(in the rows, 128 means zero)
Known rows, with every step that occurs:
nalara/lurote/bevov/defu/rigagak: [ 89 129 125 156 145  80 118 145  83 109 184 144 118  77 129 156 129  65
  96 124 143  97 126 165 133  96 129 106  52 106 127 128 141 125 123 151
 170 133 142  40 206 177 111 120 101 109 103 101 118 130  89 115 107  88
 154 120 155 130  81  84 157]
mosok/fida: [115 131 131 117 162 155 174 134 147 164  86  73 104 159 138 158  77 171
 102  82 126 135 111  93 104 139 156 173 147 102 132  99 171  71 131  85
 121  97 103 137  98  69 162 183 124 161 171 118 123  98 123 123 136 142
 118 106 135 137  94 208 158]
rigagak/defu/bevov/lurote/nalara: [133 110 176 168 115  82 121 100  99 132 105 149 213  92 152 132 170  90
 143 166 128 142 135 152 171 112 107 160 138 129 151 135 107 157 117 123
 122 146 151 136 136 141 155 151 209 117 128 153 163 181 176  74 170 122
 152  64 138 171 174 121 138]
bevov/defu: [130 110 181  79 107 125 101 120  88  81 148 130 139  98 164 122 145 122
 145 148 104 140 160 135 175 146 106 150 137  89 126 110 131 130 120 171
  75  96  86 108 146 156  88 163 155 150 135 140 154 131 140  83 152 136
 108  98 111 176 102 114 183]
lurote/nalara/fida/mosok: [172 131 104 121  76 140  78 128 158 152  93 212 138 122 130 108 115 184
 131  95 177 119 112  90  68 157 150 151 160 149 104 132 140 112 175 130
 111 127 111 154 136 106 138  87  85 115 143  93  94 113 164 178 130 163
 138 130 129  75 147 152  73]
rigagak/defu/bevov/lurote/nalara/fida/mosok: [164 129 125 152  92 111 114 124 133 130  91 162 168  63 158 141 145 114
 176 171 152 152 122 167 173 148 126 141 148 149 147 144  84 175 120 155
 148 173 162 166 124 124 172 112 170 129 122 133 150 157 162 102 139 129
 140  96 144 121 178 124  83]
fida/nalara/lurote/bevov/defu: [129 172 100 120  98  65  97 109  74 111 135 185 146  59 120 142 148 110
 114 140 117 119 147 170 151 132 120  92  98 170  98 169 138 119 100 135
  86 139 149  96 126 154  64 155 147 110  87  98 143  96 174 220 120 125
 178 145 175 122 141 102  84]
fida/nalara: [142 139 114  92  87 135 125  97 118 113  94 157 158 147 137  90 132 176
 110 129 133 166 114 122 123 160 103 153 125 148  82 175 116 100  99 101
  35 121 112 146  88 124 101 166 160 131 137 122 118 118 195 199 139 187
  98 142 121 151 123 148 130]
mosok/defu/bevov: [ 63  88 166 132 161 107 190 130 157 142 139  70 120 201 127 152 124 143
 114 123 102 117 129 107 116  77 122 162 155  72 131 131 129 112 119 118
 137  91 145 118 149  88 136 175 155 169 157 187 118 164  43  89 109 126
  86  88 136 180 120 173 179]
fida/mosok: [143 136  90  58  99 133 130 124 129 106 153 143 119 131 154 128 127 167
 112 104 147 148 116 139 159 174 138 177 139 129  77 131 124 111 121 151
  33 129  96 168 161  96 113 152 124 150 139 132 123 137 151 155 137 190
  66 119 133 118 127 112  83]
rigagak/defu/nalara/danev: [146 132 141 129 151 189 136 152  85 146 137 110 140 145 113 119 136 100
 160 132 150 147 124 154 162 122  77 101  96 146 138 100  96 184 147 143
 163 136 147 152 108 158 148  84 169 103 119 161 142  99 188  86 175 123
 133 180  82 126 127  94 128]
luzo/bevov/defu/nalara/danev: [129 152 114  71 134 179 116 111  95 142 159  99 123 122 113  74 143 185
 107 112 120 141 137 119 122 137  77  74  94 192 121 122 113 125 115 145
 162 158 101 105 104 190 112  81 109 102  86 167 148 100  91  57 135 142
  93 215 129 206  74  62 158]
lurote/nalara/fida: [172 128 144 142 114 149  82 132 143 147  83 178 157 162 113  90 113 141
 115  95 163 118 112  89  57 127 133 151 158 109 134 117 135 110 187 112
 148 107 104 104 136 119 150  88  94 103 159 101  94 119 169 162 148 113
 153 117 101  77 148 174 137]
luzo/bevov: [148 148  90  72 128 163 155  83 129 138 159  74 133 177  80  66 125 195
  50  88 111 168 105 113  92 145 134 157 119 163 111 166 114 103 117 116
  98 149  77 102 130 141 133 116 124 138 141 134 111 121 135  98 149 166
  60 145 129 173 137 180 154]
luzo/bevov/lurote/nalara/fida: [180 123  89 127 105 127  97 100 146 139  70 127 159 145  97  67 124 159
  81 114 102 146  92  77  89 161 146 118 111 176 109 136 134 108 143 124
 162 160  96  84  94 155 134  75 117 117 120  95 125 133 159 133 140 126
 147 124 130 132 145 140 150]
lurote/nalara/fida/mosok/defu: [167 102 113 120  99 137  94 143 156 166 111 175  98 141 116 125  97 184
 166 133 140 112 123  74  73 145 143 144 190 121 114 121 146 108 177 128
 132  98 129 165 139  85 131 106  80 146 138 130  95 152 140 153 139 148
 134 135 139  57 163 131  84]
lurote/bevov/defu/nalara/fida: [116 150 128 130 125 152  99 120 136 143 168 154 145 107 130 133 141  65
 158 152 111 114 203 120 101  99 108  90 115 130 183 124 116 143 162 129
 167 146 131  86 146 151 128 108  90 109 114 136 144 136  72 102 110  86
 139 135 120 145 121 113 117]
fida/nalara/lurote/bevov: [135 175  76 127 104  84 126 107 123 138 111 176 154 131  98 126 115 133
  73 111 131 120 119 168 115 115 136 104  90 161  94 174 129 103 110 103
  83 150 144 113 129 140  79 142 152 114 106  90 104  88 181 241 107 139
 167 148 174  91 150 140  75]
nalara/lurote: [143 145 133 133 136 114 121 143 120 119 149 116 114 152 109 136 112 111
  93  60 151 114  52 165 139 111 187 142  95 111 108 124 165 117 104 146
 107  97 123 103 109 133 117 119 135 105 160  91  96  86 165 193 108 118
 131 115 116 106 109 148 146]
fida/mosok/defu: [109 101 108  85 117 126 152 156 137 107 145 114  64 149 139 156 115 185
 142 143 114 111 128  97 151 162 127 153 169 108  77 122 138 115 128 155
  74  86 118 180 164  88  87 184 137 178 142 163 125 147 125 117 142 159
  61 121 150  95 153 110  90]
bevov/defu/nalara: [115  92 200 100 108 133 114 105 113  88 167 134 121 116 178  95 162 113
 189 135 107 117 156 129 163 139  74 139 124 111 173 119 148 154 125 132
 135 115 113 130 112 175 125 136 123 117 114 166 135 117 107  82 129 126
 114 134  71 211  70  71 174]
lurote/nalara: [144 125 140 109  89 124 108 116 127 154 122 184 184 155 143  74 135 155
 128 100 139 104 110  91  87 139 119 170 159 109 109 114 137 105 181  79
 106 101 114 100 156 107 109 127 146  91 143 119 103 140 180 137 167 147
 136 108 122 124 133 140 137]
mosok/defu/nalara: [ 79  85 176 127 168 139 176 158 152 135 150  82  76 211 131  91 118 135
 161 127  78 103 131  78 126 115 116 111 158  76 160 102 159 145 130  91
 151  76 147 152 110 111 117 141 128 132 145 192 103 149  91 104 131 108
 106 130  98 153 100  97 174]
rigagak/defu/nalara/fida: [176 113 166 147 131 198 140 124 135 137 139 106 111 160 113  98 115  99
 188 139 161 164 131 147 148 152  99 119 120 134 184 134  85 189 121 138
 179 138 170 160  78 140 181  86 133 114 169 144 146  98 157  74 136 127
 137 143  68 106 123 166 137]

Rows:
[106  94 160 175 168 170 161 177 169 137 133  77  54 215 106 106  97 137
 175 112 112 123 121  78  89 103 130 109 164  95 183 122 130 166 136 113
 203  95 139 146  80 114 144 112  95 141 166 161 119 129  82 103  95  98
 115 140  72 104 107 143 169]
mosok/defu/nalara/fida
[131 171 106 142 166  94 124 134 121 147 160 136 155 132  85 151 116  99
  59  82 147 108  90 178 114  89 182 113  89 125 115 126 148 112 156 122
 123 118 125  84 168 130  85 130 125  99 140  82  97  95 144 182 122  81
 147 123 158  81 146 147 103]
nalara/lurote/bevov
[ 98 135 135  88 137 121 106 121 104 115 174 157 188  95 119 165 141  87
 126 163  94 128 195 140 139 124 101 122 115 117 136 102 114 118 172 147
 110 115  88  70 203 152  77 149 150 137 115 133 159 144 119  84 157 108
 120 112 170 164 132 101 110]
lurote/bevov/defu
[158 118 167 187 122 107 111 105 123 135  79 154 185  94 137 134 152  65
 159 166 131 150 120 153 146 113 116 152 135 136 170 135  89 167 113 148
 167 160 160 124 108 137 179 114 178 128 131 128 149 170 159  90 138 102
 175  79 103 141 168 142 143]
rigagak/defu/bevov/lurote/nalara/fida
[124 165 143 134 137  86 102 138  79 129 177 151 147  71 104 178 140  81
  92 127 116 104 131 196 151 102 156  99  92 123 120 112 135 133 136 151
 117 125 117  73 177 163  58 133 131 100 110  96 143 108 134 143 103  92
 152 110 161 124 127 110 107]
nalara/lurote/bevov/defu
[124 120 159 139 147 140 168 103 121 143 140  99 169 139 120 138 148 112
 127 142 146 164 135 181 149 122  85 171 131 112 148 158  77 149 100 135
 109 137 154 137 138 119 171 148 181 150 156 179 148 133 141  63 148 143
  90  98 129 170 146 168 133]
rigagak/defu/bevov
[166 119 116 142  63 103  63 142 148 107  69 189 157  78 158 123 136 137
 142 136 129 118 109  91 139 152 162 152 130 143 115  91 157 110 141 126
 108 134  94 153 111 126 123 116 135 111 117  73 122 156 181 177 135 127
 162 100 129  85 156  88 113]
bevov/lurote/nalara/fida/mosok
[137 136  98  94 128 120 143  87 119  93 118  69 150 137 108  91 136 159
  46 122  89 158 101 106 151 160 142 130  86 163 122 139 126 110 108 132
 100 150  77  95  97 150 125 121 157 123 129 112 132 144 155  96 136 140
  93 124 150 179 123 126 183]
luzo/bevov/lurote
[ 98 104 100 159 138 101 147 168 174 103  91  92  83 122 151 179 124 135
 145 157 121 132 103 120 175 117 168 139 150 114 122 107 124 123 106 163
 124 138 143 175 107  98 139 150 116 190 140 132 146 170  64 134  83 121
 105 120 148 106 148 130 105]
nalara/fida/mosok/defu/bevov/lurote
[ 77 132 141 168 191  97 165 167 135 159 174  85  74 188  96 131 116  91
 136 100  96  79 112 116 106  63 145  64 127 108 153 115 157 145 135 111
 192  94 181 122 137 110  94 122 109  87 120 147  87 120  68 133  76  73
 159 168 146  83 127  95 136]
mosok/defu/nalara/lurote/bevov
[127 167 108 139 145  94 146  94  72 162  90 127 114  71 133 188 117 144
 103 137  97 130 158 145 120 147 141  95 130 168 101 152 172  74  89  78
 116 135 144 132  94 109  95 168 113 147  90  96 156  96 145 184 114 122
 193 127 193 104 122 139  98]
mosok/fida/nalara/lurote/bevov/defu
[ 60 100 118 110 135 120 110 115  91 107 176 136 158  91 136 153 153  65
 104 172 121 110 180 124 106 116  70 117  92 106 152 111 111 128 143 129
 144 132  99  51 220 158 111 141 120 122  98 136 139 161  72  79 132 110
 118 111 139 165  96  90 169]
lurote/bevov/defu/rigagak
[176 141  92  98 110 192 119 139 167 122 115 137 105 131 139 137  94 180
 118 113 167 151 112 144 129 156 156 161 133 143  99 132 123 121 133 164
  76 137 104 158 126 104 140 106  85 163 162  82 113  94 127 157 124 157
  97 138 119  80 134 169  91]
nalara/fida/mosok
[ 91  91 181 196 150  68 142 146 168 135  70 108 139 151 123 141 136 112
 160 159  95 100 109  78 103  76 148 138 162  89 155 119 144 130 139 126
 184  92 156 114 114  98 152 148 151 145 119 144 117 184  77 111 104  84
 166  74 121 149 152 140 188]
mosok/defu/bevov/lurote/nalara/fida
[ 86 161 118  98 146 135  96 139 109 127 163 151 173  99 122 148 160  83
 137 155 114 106 176 134 128  80  86  73  92 145 146  88 107 129 172 143
 163 143 122  77 152 174  89 102 126  89  72 130 154 124  96  91 149  95
 163 186 128 158  96  46 111]
lurote/bevov/defu/nalara/danev
[176 114 131 135 108 202 124 137 157 117 150 142  95 116 137 105 126 139
 189 138 173 170 138 168 161 177  98 113 140 150 161 142  81 194 102 148
 147 153 158 204  95 119 184  95 118 121 147 158 137 112 169  96 122 147
  97 159  76  91 145 147  71]
rigagak/defu/nalara/fida/mosok
[106 108 168 166 141 105 169  98 102  99 109 102 185 102 149 149 170  66
 124 169 118 166 127 181 213 111 107 146 111 125 152 130  89 172  82 149
 121 151 143 126 100 138 165 153 222 145 141 155 183 165 152  68 141 113
 112  74 129 195 157 144 150]
rigagak/defu/bevov/lurote
[108 110 119 142 149 147 156 156 196 142 123 103  71 146 133 167 103 173
 139 134 142 127  99 132 111 132 153 140 172 105 123 141 119 123 119 163
 125 132 139 166 138  82 147 131  83 188 132 159 107 149  50 118  98 145
  85 128 144 108 144 165 110]
nalara/fida/mosok/defu/bevov
[ 82 132 138 107 132 122 116 117 119 127 174 154 148 112 140 121 150  76
 143 153  97  98 202 123 125 118  86  99 131 126 170 113 122 148 148 115
 141 131 126 108 167 158 106 122 123  92 103 143 147 146  76  75 144 105
 119 132 136 167 113  76 130]
lurote/bevov/defu/nalara
[ 97 148  93 160 139  96 152 101  86 148  89 120  74  59 143 169  93 125
 108 154 140 118 150 141 101 145 132  91  97 166 117 162 168  74  72  84
 161 146 155 117 119 123 141 153  85 131  74  99 128 108 105 173  99 120
 184 126 167 114  86 115 155]
mosok/fida/nalara/lurote/bevov/defu/rigagak
[139 114 120 110 145 160 135 170 164 115 128  99  54 150 117 158  88 160
 137 141 141 135 120 115 114 148 154 132 163 116  97 120 137 113 127 180
 115 107 112 172 135  80 120 130  91 190 166 129 124 127 112 134 114 141
  98 136 123  82 145 162  92]
nalara/fida/mosok/defu
[106 152 117 144 158 111 143 133 142 151 168 137 120 168 110  99 134  95
  99  74 128  98  86 150 103  82 152  99  96 132 157 105 162 148 138  93
 172 132 152 110 134 137 126  91 107  58 122 108  90  97 107 164  87  98
 169 171 123 104 100 102 118]
defu/nalara/lurote/bevov
[146 137 100 128 101 190 142 132 205 117 135 140  89 158 162  82 115 160
 175  93 177 138 100 110 134 160 132 141 123 144 130 123 142 147 126 123
 148 148 136 181  75 115 183  76  50 126 142 120 109 116 100 147  90 153
 110 187  78 107  97 131  99]
defu/nalara/fida/mosok
[139 154 105 152 132 129 170 108 108 143  52 104  96 119 132 156  89 174
 100  87 142 142 106 129 133 151 170 129 132 156  79 140 192  77  66  71
  95 117 139 161  52  84 139 175 112 136 130  86 122  70 178 231 114 148
 153 141 153 103  94 185 129]
mosok/fida/nalara/lurote
